In the rows, 128 means zero.
Known rows, with every step that occurs
savel > bogo > zito > peke: [139 176 119 129  87 144 130 103 107 126 112 167 204 152 165 122  88 113
  86 108 150 102  81 143 113 118 143 120]
peke > zito > lagela > povo > bogo > savel: [ 80 176 169 156 188 153 106 152 173 134 185 117  90 174 102 182 128 111
 121 158  95 156  91 116 135  73 118  84]
zito > lagela: [124 145 136 141 145 130 113 140 130 122 147 112 104 124 135 144 151 131
 132 160 137 109 114  82 110 109  93  93]
savel > bogo > povo > peke: [122 184  72 124 125 144 166 100 117 139 104 170 153 123 146  86 131 122
 118  96 159 134  83 158  94 103 166 106]
lagela > povo > peke > zito > bogo > savel: [108 143 105  88 171 166 150 127 171 124 134 171 108 160 105 140 127 145
  98 158 116 167 118 127 152  88 199 122]
sudaz > furel > lagela > zito > bogo > savel: [141  84  35  87 217 132 151 120 212 171 149 144 153 100 175 127 148 158
 139 175 129 154 115 123 177 115 146  82]
povo > peke > zito: [139 158 127 104 164 119 128 107 145 134 125 197 115 114 130 105 147 131
 103 134 124 145 104 121 132  98 175 102]
sudaz > furel: [156 140  88 115 138 114 161 144 145 134  99 136 118 134 164 126 127 140
 117 153 113 134 103 136 157 123 146 116]
lagela > zito > bogo > povo: [100 125  80  60 189 115 165  77 154 159 165 117 166  85 147 161 125 112
 135 104 134 151 142 133 169 122 160  86]
povo > bogo > savel: [102 146 160 147 128 167 133 140 157 138 184 113 160 130 120 124 130 117
 153 108 153 131 112 175 145 122 151 115]
sudaz > furel > lagela: [156 109  66 116 188 133 124 136 166 147 101 155 124 126 167 109 140 153
 131 191 122 139  98 120 140 120 112  94]
sudaz > furel > lagela > zito: [155  89  59  93 219 100 121 123 176 173 118 151 133 112 164 131 149 157
 127 172 113 146 110 106 156 102 122  81]
zadep > lagela > zito: [153 112 137 102 172 117 119 116 180 168 162 121 137 122 115 136 138 131
 100  98 104 151 170 129 180 118 149 140]
savel > bogo: [112 148 103 158 120 124 149 123 105 139 100 131 144 159 131 125  97 122
 104  96 127 127  94 156 100 106 147 131]
zadep > lagela > povo > peke > zito: [152 149 145  96 179 159 118 135 174 140 117 172  92 170  91 127 128 141
  67 142  90 175 142 123 163  88 177 148]
zadep > lagela: [159 131 144 123 139 153 123 134 168 142 139 125 129 129 119 116 128 125
 103 115 116 143 154 145 160 137 137 154]
sudaz > furel > lagela > zito > peke: [189  93  90  82 193 102 107 119 187 146 121 164 148 122 174 137 144 167
 126 175 122 133 105  95 171  93 138  59]
furel > lagela > povo > peke > zito > bogo: [109  99  89  75 243 163 109 102 158 141 110 193 114 153 117 137 122 154
  95 199 121 166 111  98 131  82 156  89]
moge > peke > zito > lagela > povo: [119 146 133 144 148 142  92 155 163 120 127 134  36 194  95 223 117 126
 101 161 102 165  75 105 113  88 134  75]
zadep > lagela > povo > peke: [165 132 136  91 155 170 124 142 157 131 108 161 103 174  93 117 135 161
  76 143 121 153 159 120 153  97 171 161]
lagela > zito > bogo > savel: [107  98  93  91 169 124 160 105 183 155 186 114 165  98 135 154 138 136
 138 110 137 141 151 131 173 125 172 113]
peke > zito: [113 155 139 134 163 112 119 116 150 139 140 144 115 126 127 145 118  99
 115 127  88 160 106 136 138 119 135 112]
bogo > savel: [123 133 115 150 103 162 138 147 178 126 169 119 136 115 129 110 153 132
 158 125 139 131 133 143 134 141 129 143]
furel > lagela > povo > bogo > zito: [ 87 120 120 106 209 186  78 121 122 163 132 158 158 174 116 139 107 132
 110 182 142 143 110 120 115 109  88 112]
furel > lagela: [126  93 104 127 186 149  86 117 150 147 130 147 134 118 133 111 140 144
 143 167 141 132 122 112 110 125  91 103]

Rows
[154 156 195  90 139 193  99 132 150 131 141 144 170 192 111 154  89 124
  68 127 130 139 137 146 181 105 152 139] => zadep > lagela > povo > bogo > zito > peke
[101 179  80 148 119 139 164 108 121 141 113 126 151 135 144 116 104 100
 126  89 131 141  89 175  96 118 133 116] => savel > bogo > povo
[105 184  84 126 144 156 137 123  89 144  97 176 142 180 134 124 117 136
  69 155 157 109  77  94  77  85 123 122] => savel > bogo > zito > lagela > povo > peke
[121 160 183  89 134 169 100 126 107 118 134 148 175 199 117 169  86 124
  88 139 143 123 109 132 150  94 143 111] => lagela > povo > bogo > zito > peke
[123 191 101  96 162 140 143  93 161 139 139 184 125  87 147  95 153 107
 130 124 130 158  99 136 130 114 152  84] => bogo > povo > peke > zito
[164 108  59  85 201 148 127 145 156 143  73 189 101 165 142 109 146 186
 105 213 124 146 102  98 135  85 142  97] => sudaz > furel > lagela > povo > peke
[143 139 130  71 196 167 140 120 174 136 120 170 107 165 101 143 108 139
  55 147  98 178 147 131 176  91 201 139] => zadep > lagela > povo > peke > zito > bogo
[110 135 136 131 159 139 111 156 122 115 124 106  78 179 106 176 135 145
 114 181 116 125 123  68 109  88  93 108] => zito > lagela > povo
[112 170 111 125 138 148 113 120 121 144 153 143 150 112 159 127 142 112
 112 169 154 102 106  83 106 138  68 115] => bogo > zito > lagela
[123 153 101  93 167 151 161  99 182 135 152 186 137  95 138 105 142 131
 115 137 143 151 106 139 154 108 205 101] => povo > peke > zito > bogo > savel
[ 88 173  97  94 184 138 163  85 165 138 153 137 142  97 150 153 102  79
 125 126 102 174 102 157 158 128 154  85] => peke > zito > bogo > povo
[168 109 165  89 136  89 104 108 153 129 155 136 158 121 137 164 136 144
 121 110 129 120 137  98 167  93 161  84] => lagela > zito > peke
[124 150 111  77 184 126 155  90 144 133 126 193 131 106 138 122 122 127
  92 139 132 148 103 128 147  99 208  89] => povo > peke > zito > bogo
[104 154 167 145 165 146  93 151 154 124 137 132  50 204  87 230 101 116
 101 145 114 166  62 130 122  72 151  56] => moge > peke > zito > lagela > povo > bogo
[133 170 134 116 182 119 117 116 146 131 140 182  93 108 137 118 163 132
 108 161 134 131  90  84 118  83 148  71] => povo > peke > zito > lagela
[129 152 132 154 142 128  98 140 172 125 142 139  56 151 118 197 126 116
 118 148 119 154  68 116 112 102 138  60] => moge > peke > zito > lagela
[ 98 187  91 156 130 140 137 114  99 154 123 141 166 145 158 126 111 106
  91 133 149 104  74 116  80 119  91 119] => savel > bogo > zito > lagela
[ 86 179  90 149 140 151 132 132  90 146 108 140 144 191 136 148 102 118
  76 149 132 118  81 105  81 101  92 130] => savel > bogo > zito > lagela > povo
[119  95  55  46 242 141 127  67 171 170 151 178 166  69 151 114 158 146
 138 153 169 147 130 102 142 104 148  57] => furel > lagela > zito > bogo > povo > peke
[109 214  85 139 164 132 153  98 137 142 126 169 123 120 151 109 137 105
 111 118 136 142  56 131  91  80 147  67] => savel > bogo > povo > peke > zito > lagela
[119 132  79  96 211 167 117 136 141 164 102 165 150 176 152 134 107 141
 101 200 126 147  86 132 144 105 107 101] => sudaz > furel > lagela > povo > bogo > zito
